What can hang from each mark
U: N V
N: U
J: K U
V: U
K: J N Q V
Q: K U

Every row comes from one small tree of marks. The marks that hang from a mark follow it in brackets, in alphabetical order. Every link used is in the known rows. Which tree was each row made from?
Known rows
J(K): [ 2.37  2.47 -0.63  3.02  0.32  1.39  2.39  0.73  1.64  1.14 -2.42 -1.74
  1.40 -1.36  3.06  2.27 -3.35]
V(U): [-0.68 -3.44 -2.70  0.02  2.33  2.12  0.71  4.02 -0.83  2.02 -0.94 -2.38
 -0.89  0.88  1.09  1.57 -2.08]
U(N V): [ 2.14  1.54  1.98 -0.40 -3.28 -2.50 -4.96 -3.01  1.51 -0.85  1.80  1.78
  3.47  2.43  2.50 -1.65  0.80]
Q(K(N) U): [-0.08 -2.85 -1.26  0.41  2.18  3.56 -0.05  3.00  4.55 -0.59 -0.14 -4.39
 -2.76  0.21  3.70 -0.19  0.54]
K(J N(U) Q): [ 0.66 -2.32 -3.02 -1.50  3.79 -3.88 -0.13  5.43  4.14  0.29  3.29  4.57
 -1.55 -0.54  3.61  1.59 -2.27]
K(V): [ 1.51 -1.99  1.06  1.04 -0.54 -0.07  0.30 -1.35 -2.51  1.09 -4.21 -0.47
 -1.47  1.34 -1.08  0.47  2.31]
K(J Q V(U(N))): [ 3.50 -5.17 -0.48  0.66  4.19 -3.10 -0.98  1.44 -5.36  1.50 -3.93  2.00
 -3.36  2.68  4.08  3.87  2.17]
N(U(V)): [ 1.45 -0.13 -0.07 -0.87 -3.56 -0.73 -2.60 -0.18  3.33  0.46  4.28  2.72
  4.93  1.30 -0.82 -2.82 -1.93]
Q(K U): [ 1.29 -2.13  0.52  0.88  0.76  3.69 -0.49 -0.02  0.92 -0.93 -0.12 -3.76
 -1.04  0.80  2.46 -0.76  2.04]
N(U): [ 2.30  0.97  0.94 -1.56 -0.86 -0.77 -1.71 -0.34  2.82 -0.35  2.58  1.89
  1.71  0.02 -2.78 -0.17 -2.79]
J(K(Q V) U(N)): [ 3.64  4.09  5.07  2.25  1.09 -3.17 -3.42 -4.90 -0.80  0.81 -4.54 -0.89
  1.52  3.09  0.88  2.74 -6.59]
Q(K(N V) U): [ 1.06 -4.51 -0.39  1.25  1.70  3.65  0.20  2.00  2.59  0.16 -3.54 -4.76
 -3.70  1.40  2.80  0.12  2.41]
V(U(N)): [ 1.72 -1.13  0.04 -0.91  2.41  0.08 -2.55  1.28 -0.25  0.53 -1.30 -1.82
 -1.24  1.64  0.99  2.96 -2.29]
K(J N Q): [-1.16 -3.06 -3.70 -0.22  4.44 -3.24  1.24  5.67  1.82  0.55  1.29  3.06
 -3.07 -0.60  5.81  1.82 -0.14]
K(J N(U) Q V): [ 2.26 -4.40 -1.88 -0.41  3.22 -3.91  0.24  3.91  1.52  1.24 -0.78  4.13
 -3.00  0.82  2.42  2.13 -0.08]
K(J Q(U)): [ 0.86 -2.56 -4.57 -0.19  3.15 -2.06  2.66  3.23 -1.14 -0.43  0.01  1.10
 -1.79  0.59  6.19  1.83  2.48]
Q(K(N)): [-0.40 -2.30  2.58  1.17  1.49  2.30 -2.23  1.02  2.75  0.17  1.37 -0.87
 -1.73 -0.44  1.18 -1.10 -0.35]
Q(U): [ 0.26 -0.57 -3.81 -0.78  0.54  1.41  2.19  1.99  1.87 -0.74 -1.47 -3.57
 -0.88  0.75  2.33  0.93  1.01]
Q(K(J) U(N V)): [ 3.78 -1.49  0.34  1.25  0.46  0.36 -2.39 -0.16  1.37 -2.00  1.71 -0.27
  0.02  2.03  5.89 -1.97  6.12]

Which tree is each row?
[ 0.78 -4.04  3.41  2.06  1.18  2.27 -2.05 -0.02  0.66  0.91 -2.02 -1.26
 -2.78  0.61  0.42 -0.78  1.49]
Q(K(N V))
[ 1.28 -0.90 -3.80 -0.95  3.83 -2.39  1.71  6.48  5.81 -0.30  2.50  3.16
 -2.56 -1.32  1.13  0.57  0.30]
K(J N(U))
[ 1.89 -5.76 -3.26  1.78  4.26  0.07  3.60  4.72 -4.20  2.20 -4.39  0.01
 -4.19  1.31  1.74  1.70  5.08]
K(J V(U))
[ 4.35 -2.84 -1.37  0.01  2.68 -3.75  0.34 -0.34 -3.21 -0.64 -4.37  1.02
 -3.54  2.51  5.08  3.45  4.59]
K(J Q(U(N)) V)
[-0.39  3.30  3.27 -0.58 -1.50 -3.23 -5.31 -3.27  1.51 -0.81  2.31  0.73
  3.53  3.88 -1.35 -3.27 -2.13]
J(U(N V))
[ 1.88 -5.21 -2.18  1.85  3.97  2.36  2.47  4.20  1.77 -0.15 -3.13 -2.79
 -5.45  0.68  4.33  0.19  5.83]
Q(K(J N V) U)
[ 0.17  2.10 -0.01  3.10  2.51  0.09  1.76  1.93  3.55  2.27 -4.90 -3.34
 -0.57  1.19  0.25  1.18 -5.67]
J(K(N V) U)
[ 5.81 -2.04  2.26  1.35  2.69  0.23 -1.22 -1.63 -1.18 -2.00 -3.39 -1.47
 -4.21  1.90  3.05  1.00  7.10]
Q(K(J V) U(N))
[ 0.60  0.70 -1.84  2.20  1.59  0.01  1.26  3.09  3.91  2.02 -1.82 -1.28
  0.53 -1.16  6.22  3.68 -6.89]
J(K(N Q))
[ 2.54  5.72  4.16  1.43  1.57 -3.18 -3.64 -3.82  1.32  0.04 -1.35 -0.55
  2.62  1.89  1.72  2.40 -8.51]
J(K(Q) U(N))
[ 4.65  0.02  0.18  3.23  1.56  1.30  0.97  0.55 -0.56  2.38 -6.62 -3.29
 -0.55  0.74  2.94  4.52 -3.02]
J(K(V(U(N))))
[-0.29 -1.49 -0.71 -2.18  1.05 -2.29 -2.78  2.52  5.06  0.69  2.81  2.19
  0.35  0.24  1.71  1.57 -6.69]
K(N(U) Q)
[ 1.58  4.70  3.27  2.11 -1.20 -3.07 -4.55 -3.47  1.81  0.83  0.47  0.30
  5.68  3.17  3.71 -0.20 -7.63]
J(K(Q) U(N V))
[ 2.07  0.85 -2.20 -1.05 -2.09 -0.69 -1.87 -0.45  3.00 -1.35 -0.20 -2.14
  1.84  2.65  4.30 -0.33  1.53]
Q(U(N V))
[ 3.25 -1.93  0.87 -0.75 -0.16 -2.09 -2.26 -3.10 -2.22 -0.17 -4.83 -1.43
 -1.41  3.33  3.12  3.40  0.26]
K(Q(U(N)) V)
[ 0.93 -3.86 -3.49  1.24  3.98 -1.71  3.45  5.48  1.04  1.07 -3.66  1.10
 -5.39 -0.03  2.24  1.16  4.74]
K(J N V)
[-0.29 -7.99 -4.86  0.79  5.80 -1.48  2.14  7.55 -1.35  3.22 -3.70  0.69
 -5.11  1.53  5.67  3.51  0.50]
K(J N Q V(U))
